What can hang from each mark
J_354: J_223 J_744
J_223: J_354 J_455 J_744
J_744: J_223 J_236 J_354
J_209: J_236
J_21: J_236
J_60: J_223 J_236
J_236: J_209 J_744

Every row comes from one small tree of marks. The marks that hang from a mark follow it in brackets, in the order of their numbers. Every link used is in the known rows. Which tree was each row made from?
Known rows
J_744[J_236[J_209] J_354[J_223[J_455]]]: [ 0.28  3.37  0.98  2.19 -1.48 -1.58 -3.48 -0.75  2.78  2.03  1.71  0.00
 -0.03  0.71  6.62 -1.98 -0.26  2.06  0.44  3.05]
J_60[J_223[J_455] J_236[J_209 J_744]]: [-0.90  0.19 -3.02 -0.18 -1.67 -0.05 -5.00 -1.37  0.94 -0.57 -6.68 -0.81
  0.54  1.41  4.91 -1.09  2.29  3.69 -3.32  4.54]
J_744[J_223 J_236[J_209] J_354]: [-0.29  1.56 -0.51  1.56 -0.74 -0.58 -4.58 -0.19  0.57  0.23 -0.77 -2.95
 -2.18  2.86  6.32 -1.64  2.20  0.07  4.42  4.98]
J_354[J_744[J_223[J_455]]]: [ 1.00  0.12 -0.08  0.19 -2.23 -0.15 -3.32  0.94  0.53  0.13 -2.44 -0.33
 -0.38  5.27  2.69 -0.40  0.28  1.18 -0.63  3.63]
J_744[J_223 J_236 J_354]: [-0.55  1.99  0.58  1.40 -0.08 -0.81 -3.23 -0.01  0.10  0.01  1.12 -0.66
 -2.09  3.67  3.56 -0.85  2.07 -0.56  4.72  1.22]
J_21[J_236[J_744[J_223[J_354 J_455]]]]: [-0.11  2.08 -0.27  0.27 -3.08  1.25 -2.10  1.16 -0.57  0.09 -4.05  0.68
 -0.79  3.43  5.24  3.44 -1.18  1.18 -0.15  0.62]
J_60[J_223[J_354 J_744] J_236[J_209]]: [-1.47  2.36 -3.76  2.19 -1.43  0.25 -3.88 -1.83  1.15 -0.70 -2.26 -0.13
  0.36  1.54  2.88 -0.97  3.46  1.52  1.21  3.87]
J_236[J_209 J_744]: [ 0.24 -1.99 -1.75 -2.00 -0.15  0.47 -1.37 -0.24  0.52  0.97 -5.13 -3.03
  0.46 -2.21  5.00 -1.00  0.40  2.20 -3.38  4.43]
J_21[J_236[J_209 J_744]]: [ 0.26 -0.80 -0.21 -0.51 -2.64  0.89 -1.59 -0.45 -0.55  0.21 -5.06 -2.21
  0.26 -1.06  3.85  0.28  0.63  2.12 -2.77  2.90]
J_21[J_236[J_209 J_744[J_223[J_455] J_354]]]: [ 0.35  1.15 -0.21  0.11 -2.47  0.56 -3.22  0.37 -0.89  0.20 -5.06 -2.67
 -0.37  1.44  8.37  1.23  0.53  2.13 -0.35  5.39]
J_60[J_223[J_455]]: [-0.13  1.10 -1.53  0.38 -0.79 -0.15 -3.51  0.23 -0.54 -1.32 -0.74  0.68
  0.13  2.44  1.20  0.28 -1.35  1.04 -0.08  0.78]
J_744[J_236 J_354[J_223[J_455]]]: [-0.04  3.92  2.23  1.98 -0.80 -1.76 -2.24 -0.58  2.37  1.82  3.60  2.33
  0.08  1.62  4.10 -1.11 -0.45  1.42  0.71 -0.66]
J_354[J_223 J_744[J_236]]: [ 0.77  0.76  1.32  1.59 -3.03 -1.38 -3.05 -1.14  2.91  1.73  0.98  1.24
 -0.27  4.10 -0.28 -2.92  1.28  1.64 -2.99 -0.91]
J_223[J_744[J_236]]: [-0.86  1.88  1.46  0.03  0.01 -0.67 -1.41 -1.10  2.06  0.91  1.22  1.08
  1.20 -0.77  0.40 -2.51  0.78  2.24  1.75  0.68]
J_236[J_744[J_223]]: [-0.60 -0.79 -1.43 -1.66 -0.42  0.57 -1.87  0.13  0.22  0.14 -4.61 -2.47
 -0.65  1.94  3.39  0.61  0.15  1.44 -1.06  1.88]
J_60[J_236]: [-0.94  0.80  0.01  1.10 -0.70 -0.48 -0.29 -1.39  1.00 -0.19 -1.26  1.15
 -0.15  1.06 -0.79 -0.59  3.43  0.65 -0.18  0.07]
J_209[J_236[J_744[J_354[J_223]]]]: [ 0.11  1.49 -0.18 -1.74 -0.35 -1.86 -0.66 -1.29  0.21  2.77  0.73 -0.88
  0.80  0.20  4.44 -1.96  1.41  0.97 -3.10 -3.05]
J_744[J_354]: [ 0.28  0.67  0.60  0.41  1.52 -0.43  0.68 -0.05 -0.83  0.38  1.94  0.24
 -0.07 -0.84  2.04 -0.19  1.49 -0.93  1.04  0.62]
J_354[J_223]: [-0.27  1.54  0.02  1.16 -1.78 -0.59 -0.53 -0.94  1.93  0.83  1.38 -0.22
  0.14  1.49  0.11 -0.10 -1.11  1.00 -1.48 -1.03]
J_223[J_354 J_455]: [ 0.38  2.62 -0.52  0.80 -0.19  0.36 -0.17  1.72  0.39  0.76  0.65  3.14
  0.15  0.98  3.69  2.32 -2.29 -0.22  0.93  0.04]
J_236[J_744]: [-0.09 -1.35 -0.43 -2.05  0.53  0.32  0.03 -0.15  0.08  0.73 -3.14 -0.57
  0.49 -1.26  2.05 -0.12  0.15  1.57 -3.28  0.33]
J_209[J_236[J_744[J_354]]]: [ 0.31  0.25 -0.28 -2.64  0.81 -1.43 -0.19 -0.60 -1.33  2.10 -0.22 -0.67
  0.75 -0.98  4.28 -1.78  2.21  0.32 -2.24 -2.29]

Write each row's tree
[-0.22  3.34  1.68  0.45  0.43 -1.17 -2.58 -0.46  2.20  1.86  1.02  0.65
  1.96 -2.10  6.77 -2.76  0.44  3.10  2.38  5.41]	J_223[J_455 J_744[J_236[J_209] J_354]]
[ 1.32 -1.29  0.22  0.51 -2.00 -0.64 -3.66 -0.23  1.31  1.04 -1.99 -0.63
 -0.43  1.69  1.98 -3.57  2.66  1.43 -1.50  3.69]	J_354[J_744[J_236[J_209]]]
[ 1.51  1.34 -0.44  1.18 -2.02 -0.28 -3.52  1.43  1.59  1.62 -1.23  2.72
 -0.28  2.66  5.54 -0.94  0.07  1.03 -0.46  3.29]	J_223[J_354[J_744[J_236[J_209]]] J_455]
[-0.26  3.26  1.81 -0.03  1.31 -0.81  0.39 -0.14  0.82  1.27  2.11  1.60
  2.57 -2.21  4.40 -0.75 -0.43  2.06  1.32  3.00]	J_223[J_455 J_744[J_354]]
[-0.40  2.61  1.03  0.04 -0.85 -0.82 -3.21 -0.44  3.05  1.48 -0.71  0.40
  2.00 -1.36  4.86 -2.69 -0.86  3.98  1.43  4.96]	J_223[J_455 J_744[J_236[J_209]]]
[-0.27  1.86 -0.70  1.10 -2.43 -0.36 -5.82  0.57  2.03  0.20 -3.12 -1.97
 -1.29  3.97  6.20 -1.15 -0.82  2.13  3.35  5.12]	J_744[J_223[J_455] J_236[J_209]]
[-0.99  3.03 -2.55  2.36 -1.36  0.06 -3.41 -0.36  0.22 -1.06 -1.16  3.64
 -0.55  4.13  1.92  1.42  1.46  0.39  0.73 -0.15]	J_60[J_223[J_354 J_455] J_236]
[ 1.00  0.42  0.19  1.71 -3.70 -1.20 -4.31 -1.29  3.32  1.93 -0.51 -0.83
 -0.34  3.36  2.16 -3.64  1.44  2.35 -3.05  2.61]	J_354[J_223 J_744[J_236[J_209]]]
[-1.00  0.18 -3.22  1.77 -1.87 -0.13 -4.60 -1.95  0.36 -1.59 -3.52 -1.64
 -0.67  2.27  1.05 -1.53  3.77  1.24 -0.53  3.40]	J_60[J_223 J_236[J_209]]
[ 0.59  1.91  0.67  0.49 -2.93 -0.09 -1.96 -0.58  0.60  1.48 -2.72 -1.26
  0.83 -0.57  7.37  0.60 -0.23  2.96 -3.21  3.33]	J_21[J_236[J_209 J_744[J_354[J_223[J_455]]]]]
[ 0.43  0.84 -0.64 -0.76 -0.53 -0.49 -1.77 -0.52  1.73  2.35 -2.56 -2.13
  1.15 -1.73  8.50 -0.66 -0.53  3.10 -3.67  4.71]	J_236[J_209 J_744[J_354[J_223[J_455]]]]
[-0.44  3.50 -0.53  1.74 -1.67 -0.01 -4.06  1.50  1.39  0.40 -0.46  2.09
 -2.02  5.54  4.99  1.35 -1.54  0.24  4.33  0.81]	J_744[J_223[J_354 J_455] J_236]
[ 0.17  1.60 -1.52  0.46 -3.70  1.39 -3.40  1.04 -0.21  0.16 -5.98 -1.57
 -0.87  2.59  7.93  2.50 -1.03  1.90 -0.25  4.16]	J_21[J_236[J_209 J_744[J_223[J_354 J_455]]]]
[-0.85  1.39 -2.67  0.34 -1.91  0.51 -3.45 -0.19  1.83  0.73 -6.87 -0.97
 -0.74  2.68  7.62  0.86  1.90  2.38 -0.56  5.38]	J_60[J_236[J_209 J_744[J_223[J_354 J_455]]]]
[-0.88  4.47  1.98  1.25 -2.00 -1.36 -2.41 -1.27  4.34  2.06  2.17  1.98
  2.04  0.99  2.59 -1.77 -2.18  4.00  0.05  0.34]	J_354[J_223[J_455 J_744[J_236]]]
[ 0.34  0.88  0.48  1.08  0.41 -1.02 -2.42 -0.37  0.40  0.91  0.68 -0.92
 -0.69 -0.80  4.66 -2.36  2.32  0.35  2.27  3.08]	J_744[J_236[J_209] J_354]
[ 0.28  2.40  0.31 -1.79 -0.65 -2.08 -1.01 -0.73  0.43  3.01  0.60  0.16
  1.36  0.29  6.08 -1.43  0.01  1.80 -3.44 -2.34]	J_209[J_236[J_744[J_354[J_223[J_455]]]]]
[ 0.21  3.31  1.20  1.45 -0.29 -1.18 -0.40 -0.32  1.30  1.43  2.93  1.00
  0.70  0.66  3.93  0.34 -1.03  0.87 -0.47  0.33]	J_744[J_354[J_223[J_455]]]
[-0.91  2.79 -0.19  0.55 -0.80 -0.75 -4.66 -0.73  1.31 -0.52  0.31  1.62
  1.29  1.74  1.64 -1.91 -0.78  3.01  1.50  1.09]	J_60[J_223[J_455 J_744[J_236]]]
[ 0.77  0.77  0.87  0.69 -2.64 -0.71 -4.89  0.75  1.40  0.53 -1.89  0.78
 -0.96  6.19  2.86 -1.77  0.91  1.61  0.58  2.79]	J_354[J_744[J_223[J_455] J_236]]
[-1.14 -1.03 -3.57 -0.19 -1.33  0.10 -4.54 -2.09  0.40 -0.82 -6.55 -2.18
 -0.19  1.13  3.04 -1.54  3.84  2.61 -3.16  3.62]	J_60[J_223 J_236[J_209 J_744]]
[ 0.03  0.60 -2.01  0.51 -3.40  1.59 -3.06  0.49 -0.61 -0.09 -5.76 -2.47
 -1.31  2.48  6.35  2.17  0.29  0.97 -0.16  3.48]	J_21[J_236[J_209 J_744[J_223[J_354]]]]
[ 1.49  1.39 -0.19  0.67 -1.10  0.12 -0.98  1.79  0.37  1.18 -0.14  3.63
  0.22  2.61  3.40  0.88 -0.64  0.15 -1.26  1.27]	J_223[J_354[J_744] J_455]
[-1.38 -0.43 -2.48 -0.16 -0.64  0.07 -3.15 -1.98 -0.01 -1.10 -4.69  0.18
 -0.16  2.08  0.40 -0.74  3.71  1.93 -3.08  0.08]	J_60[J_223 J_236[J_744]]
[-0.66  2.51  2.03  0.52  1.35 -1.10 -0.76 -1.14  1.22  1.20  2.91  1.22
  1.15 -1.61  2.26 -2.66  2.10  1.33  2.64  1.05]	J_223[J_744[J_236 J_354]]
[ 0.12  1.48  1.47  0.51 -2.02 -0.13 -0.19 -1.03 -0.31  0.95 -0.56  0.07
  0.25  0.20  3.14  1.06  0.82  1.30 -2.94 -1.02]	J_21[J_236[J_744[J_354[J_223]]]]
[-1.08  3.19  1.44  1.28 -1.71 -1.15 -1.83 -1.93  3.82  1.70  2.45  0.71
  1.19  0.65  0.56 -2.28 -0.48  2.93  0.10 -0.45]	J_354[J_223[J_744[J_236]]]
[ 0.36  1.02  0.21  0.70 -2.62  0.04 -1.50 -1.13  0.07  1.09 -2.51 -2.22
  0.31 -0.63  5.72  0.19  1.08  2.12 -3.19  2.53]	J_21[J_236[J_209 J_744[J_354[J_223]]]]
